Each row was made from one walk, in order. Every step used is in the known rows, and no mark comes twice. Write each row's walk.
Known rows:
x, v, d, b: 2.11,3.32,3.19,-4.70,-2.73,-1.92,3.36,1.39,0.17,0.45,2.87,-0.67,3.71,-2.75,1.94,-0.99,1.08,-1.56,3.99,2.26,-5.03,0.40,-1.72,3.13,3.30,-2.70,3.15,2.54,-5.59,-3.98
x, b, v, t: 1.46,2.31,3.05,-4.36,-3.71,-3.84,2.55,-3.28,-1.98,0.16,4.35,-2.19,3.57,-0.16,2.82,-0.74,2.95,-0.62,2.76,1.92,-5.97,-0.26,-1.54,-0.80,3.56,-2.82,3.82,-1.04,-5.91,-2.21
d, x: -1.24,0.35,1.65,-0.45,-2.76,-3.07,5.20,-0.20,-1.13,-0.28,2.80,0.37,5.62,-1.66,2.35,-2.26,2.13,-1.68,0.99,1.35,-4.71,1.35,-3.55,2.52,0.79,-3.78,2.07,-0.13,-4.74,-2.11
x, d: -0.46,1.16,1.09,-4.76,-2.51,-3.19,5.78,-0.88,-1.86,-0.41,3.53,-0.43,4.19,-1.69,0.79,-2.12,0.64,-1.67,1.77,0.78,-4.07,0.02,-3.02,0.52,1.05,-2.80,0.83,0.63,-3.90,0.47
b, f: 0.45,0.72,1.44,0.02,-2.66,-4.52,4.92,-2.55,-2.05,-0.15,4.88,-0.13,2.92,-1.44,1.89,-1.46,2.77,-0.68,2.18,-0.23,-5.14,0.61,-4.39,-0.33,1.90,-2.05,2.87,0.22,-3.55,-2.88
x, b, f: 1.06,0.09,1.15,-3.66,-2.37,-4.95,3.02,-2.73,-1.25,-1.05,3.44,-0.13,3.14,-0.56,1.65,-0.75,3.74,0.41,2.53,-0.96,-5.53,0.60,-3.77,-0.53,2.56,-1.54,2.40,1.14,-4.95,-2.34
x, d, b: 0.98,1.34,1.08,-5.18,-2.66,-3.08,4.27,1.83,-0.66,0.17,2.98,0.55,5.54,-1.76,1.57,-1.72,2.12,-1.22,3.37,0.29,-4.51,0.90,-2.90,3.15,1.74,-2.58,1.15,0.92,-5.08,0.33
t, x, b, v: 0.39,0.39,1.41,-4.23,-2.70,-2.58,2.92,-2.58,-0.77,-1.84,2.28,-0.59,4.06,-0.21,1.55,1.45,1.60,1.94,2.24,0.75,-5.98,0.41,-4.03,-0.97,1.51,-0.18,4.36,-1.00,-6.27,-1.60
v, t, d, b, f: 1.58,3.85,2.85,-0.91,-2.18,-4.04,3.13,0.02,-1.63,0.04,5.52,0.18,3.96,-4.14,2.78,0.46,3.86,-1.04,5.17,1.57,-7.34,-0.95,-6.41,2.97,3.24,-0.47,4.04,3.44,-4.97,-3.84
t, b, v: 1.73,0.17,1.74,-1.38,-1.29,-3.97,7.33,-3.34,-0.81,-1.08,5.52,-1.60,3.84,0.66,2.08,1.05,0.47,-1.06,4.18,-0.05,-5.06,0.57,-1.98,-2.05,2.07,-0.33,3.27,-1.65,-5.39,-2.04
v, t: -1.08,2.68,3.04,-0.71,-3.41,-2.41,4.49,-2.02,-2.68,2.04,4.95,-1.13,4.86,-1.34,2.41,-2.55,2.65,-3.91,1.61,2.92,-4.87,0.02,-2.01,-0.61,2.13,-3.96,1.55,1.04,-4.48,-2.40
v, t, b: -0.56,2.31,3.36,-1.20,-1.84,-3.06,7.30,-2.95,-1.95,1.00,6.02,-1.51,5.49,-0.32,2.35,-0.82,2.31,-4.16,3.17,2.42,-5.65,-0.01,-1.28,-1.53,2.77,-1.32,1.22,2.64,-5.91,-2.14
v, d, b: 0.75,3.39,2.79,-1.56,-2.38,-1.83,3.46,1.96,0.32,0.78,3.18,0.24,5.68,-2.60,2.42,-2.00,1.10,-1.95,4.39,2.79,-4.62,0.93,-2.35,2.57,2.23,-2.65,1.69,1.44,-5.07,-5.13
v, d, b, f, z: 2.47,1.78,5.18,-0.62,-1.33,-3.55,1.28,0.31,1.30,-0.93,1.17,0.92,4.96,-4.13,3.27,-1.91,2.55,1.49,5.18,2.20,-6.07,1.00,-4.40,2.24,3.35,-2.20,3.11,1.48,-3.87,-5.39
x, d, b, v, t, f, z: 3.24,1.63,6.22,-4.48,-2.40,-4.61,2.70,-0.84,-0.67,-1.27,1.00,-0.79,3.82,-3.64,2.66,-0.09,2.19,0.62,4.39,1.78,-7.07,-0.32,-3.90,2.22,5.82,-1.20,4.24,0.39,-4.95,1.03
v, t, d, x, b: -0.49,2.75,2.59,-4.58,-2.20,-2.69,3.27,-0.64,-1.38,-1.65,2.93,-0.34,5.49,-3.22,1.88,-0.25,2.91,-1.48,1.76,3.28,-6.75,-0.59,-4.81,2.86,2.45,-1.64,2.29,3.68,-6.25,-2.54
x, v, t, d, b, f: 3.25,3.85,3.36,-3.99,-2.76,-4.27,3.13,-0.85,-1.79,-0.39,5.33,-0.38,2.18,-4.20,2.35,1.32,3.94,-0.89,4.40,1.13,-7.51,-1.26,-5.98,3.60,4.59,-0.58,5.69,4.68,-5.41,-2.75
f, z: -0.31,-1.47,4.29,-1.12,-1.43,-2.94,3.01,-2.47,-0.67,-0.14,0.81,-0.40,5.73,-1.14,2.29,-3.72,1.09,-1.76,1.35,0.62,-3.94,1.72,-2.73,-1.44,2.04,-3.40,0.10,-0.39,-3.50,-2.02
d, b, v, t: 2.01,3.10,3.65,-1.16,-4.01,-3.37,2.57,-0.27,-1.25,1.61,5.09,-0.97,4.62,-1.43,3.74,-0.88,3.39,-1.22,4.61,2.10,-6.28,0.44,-2.06,2.06,3.66,-3.67,4.48,-1.63,-5.93,-3.03

Write each row's walk:
0.89,2.74,2.12,-3.43,-2.76,-4.02,3.45,0.01,0.11,-2.70,2.49,0.47,3.95,-3.45,2.19,-0.45,3.15,2.17,2.90,2.60,-6.64,0.29,-4.66,3.23,2.22,-1.51,4.26,2.27,-5.22,-4.84  v, d, x, b, f
0.75,2.12,3.67,-4.06,-2.73,-3.62,7.20,-1.94,-1.56,-0.79,4.83,-1.68,4.62,-1.22,2.80,0.58,3.39,-2.52,2.03,2.99,-6.90,-0.18,-1.79,1.89,3.65,-1.69,4.30,4.07,-6.86,-0.80  d, x, v, t, b
2.99,1.61,1.47,-5.33,-3.10,-3.70,3.79,1.15,-0.40,-0.95,3.59,-0.40,4.04,-1.63,2.06,-0.33,1.48,0.82,4.73,0.29,-5.16,0.30,-3.26,2.97,2.34,-2.36,4.07,-2.05,-5.13,0.02  x, d, b, v
1.20,2.20,3.69,-4.21,-2.34,-3.40,7.08,-3.43,-2.19,0.54,5.44,-2.30,3.34,-0.14,2.03,0.41,2.39,-3.76,2.76,2.07,-6.01,-0.62,-0.89,-1.03,3.97,-1.33,2.90,4.01,-6.16,-1.17  x, v, t, b
2.32,2.70,3.61,-3.26,-2.47,-5.22,6.92,-4.32,-2.66,-0.52,6.64,-1.93,1.75,-1.10,2.51,1.59,4.04,-1.35,3.50,1.17,-7.19,-0.90,-2.58,-0.68,4.43,-0.17,4.87,4.21,-5.77,-1.41  x, v, t, b, f
1.20,3.19,2.72,-0.97,-2.72,-1.92,4.89,-1.29,-0.42,-0.50,4.49,-1.63,2.83,-2.44,1.99,-0.91,-0.97,-0.27,3.51,2.86,-4.64,-0.16,-2.66,-0.21,1.73,-2.23,4.05,-2.33,-3.65,-4.77  b, v, d
2.47,0.82,1.79,-1.48,-2.96,-3.30,2.89,0.08,-0.30,0.28,3.92,-0.35,4.46,-0.59,3.07,-0.83,1.98,-0.40,4.49,-0.10,-4.90,1.38,-2.87,1.77,2.58,-3.00,3.98,-2.68,-5.37,-2.80  d, b, v
-1.88,2.77,2.94,-4.08,-3.22,-2.25,2.78,-2.33,-2.13,0.34,2.72,-0.56,5.64,-0.91,1.70,-0.28,3.45,-0.95,1.30,3.36,-6.60,-0.07,-3.24,-0.68,2.39,-0.82,2.51,3.28,-6.74,-1.63  v, t, x, b
0.50,0.85,1.59,-4.28,-1.88,-2.34,5.43,-0.69,-1.08,-2.12,2.87,-0.16,3.30,-3.51,1.16,0.27,0.54,-1.23,0.99,1.25,-5.31,-0.29,-5.67,3.50,1.81,-1.32,3.49,2.99,-4.66,-1.65  t, d, x, v
1.79,2.50,3.44,-2.82,-2.98,-5.43,7.16,-2.65,-1.64,-1.67,5.65,-1.31,2.76,-2.15,3.15,1.69,4.88,-0.22,2.94,2.10,-8.25,-0.61,-3.70,2.49,3.98,-0.69,6.31,4.36,-6.33,-1.35  d, x, v, t, b, f
3.76,1.81,5.70,-3.73,-1.90,-3.72,1.11,-0.27,1.41,-1.51,0.88,0.14,3.07,-3.91,2.84,-1.02,2.45,1.79,4.76,1.58,-6.01,0.78,-3.77,2.67,4.74,-2.11,4.47,2.97,-4.47,-4.15  x, v, d, b, f, z
0.52,3.37,2.91,-0.92,-2.83,-2.64,5.09,-1.16,-1.97,-1.59,5.15,-1.19,3.98,-4.17,2.99,0.66,1.07,-0.52,2.56,3.69,-6.88,-1.15,-5.91,2.86,1.99,-1.71,5.51,-0.28,-4.68,-3.19  b, v, t, d, x
0.21,0.12,1.95,-3.65,-3.53,-3.06,5.04,-0.79,-1.49,-0.70,2.75,-0.61,3.71,-1.57,2.11,-1.48,2.10,-1.28,0.57,1.05,-4.97,0.79,-3.22,2.86,1.88,-3.71,3.52,1.27,-5.36,-1.13  d, x, v
2.65,3.72,3.90,-4.40,-3.45,-4.55,4.92,-0.38,-1.80,-0.32,4.02,-0.86,2.71,-3.24,2.20,1.06,2.31,-0.45,4.55,1.61,-7.20,-1.05,-3.80,2.94,4.98,-0.75,4.93,0.57,-5.62,0.64  x, d, b, v, t, f
2.28,0.61,6.18,-2.73,-1.75,-5.42,5.09,-3.54,-0.65,-2.86,2.74,-0.88,3.83,-2.56,3.67,0.66,4.60,0.83,2.77,2.40,-8.06,0.00,-4.05,1.48,4.61,-0.95,5.42,4.17,-5.83,-1.26  d, x, v, t, b, f, z
2.16,-0.83,3.96,-0.60,-1.36,-4.87,0.95,-0.53,0.52,-0.48,1.03,0.91,5.28,-2.16,3.24,-2.15,3.85,0.92,4.30,-0.72,-5.64,1.72,-4.76,1.44,3.33,-2.62,2.63,0.56,-4.34,-2.88  d, b, f, z
3.34,1.81,5.81,-4.16,-1.45,-4.36,0.95,-1.54,-0.69,-1.31,2.13,-0.53,3.22,-4.52,3.15,0.23,3.68,0.13,4.60,1.32,-7.73,-0.66,-6.03,2.61,5.39,-0.97,4.95,4.71,-4.71,-2.49  x, v, t, d, b, f, z
-1.39,3.10,2.74,-0.93,-2.50,-2.19,5.39,-0.29,-2.31,-0.61,4.19,-0.24,5.41,-4.26,2.40,-0.91,1.91,-2.54,1.76,3.72,-6.27,-0.89,-5.44,3.14,1.73,-1.94,2.73,2.59,-4.59,-2.93  v, t, d, x
3.01,1.02,6.78,-0.71,-2.02,-4.23,1.79,-1.94,-0.38,-0.19,1.43,-0.82,4.35,-2.68,3.61,-0.39,2.74,-0.68,4.43,1.53,-7.02,0.75,-3.33,1.30,6.09,-1.81,4.20,-0.29,-5.35,-2.03  d, b, v, t, f, z
0.50,3.14,2.28,-4.33,-2.51,-1.44,3.19,-1.60,0.20,-2.28,2.38,-0.75,3.85,-2.07,1.35,1.53,0.06,2.56,3.37,3.59,-6.21,-0.52,-3.79,-0.15,1.88,0.51,4.87,-0.11,-6.00,-4.01  t, x, b, v, d
1.62,0.07,6.28,-3.33,-2.51,-4.98,1.96,-3.15,-0.55,-2.92,-0.12,-1.35,4.23,-2.41,3.13,-0.07,3.34,1.14,2.04,2.07,-7.74,0.44,-3.81,1.18,5.59,-1.69,4.71,0.34,-6.09,-1.08  d, x, b, v, t, f, z
1.47,0.68,6.56,0.12,-2.16,-4.20,3.74,-4.62,-1.77,-0.66,2.10,-1.94,3.13,-2.24,2.90,-0.60,1.55,-1.03,2.38,1.83,-6.52,-0.13,-3.48,-1.36,5.43,-1.69,3.77,-0.84,-3.95,-1.43  b, v, t, f, z
1.25,0.79,5.76,-0.19,-0.86,-5.24,5.03,-4.44,-1.15,-1.03,4.01,-1.01,4.50,-1.61,3.32,-0.64,3.53,-0.81,3.81,1.87,-6.93,0.17,-3.31,-2.14,3.82,-0.59,2.74,2.79,-4.52,-2.39  v, t, b, f, z
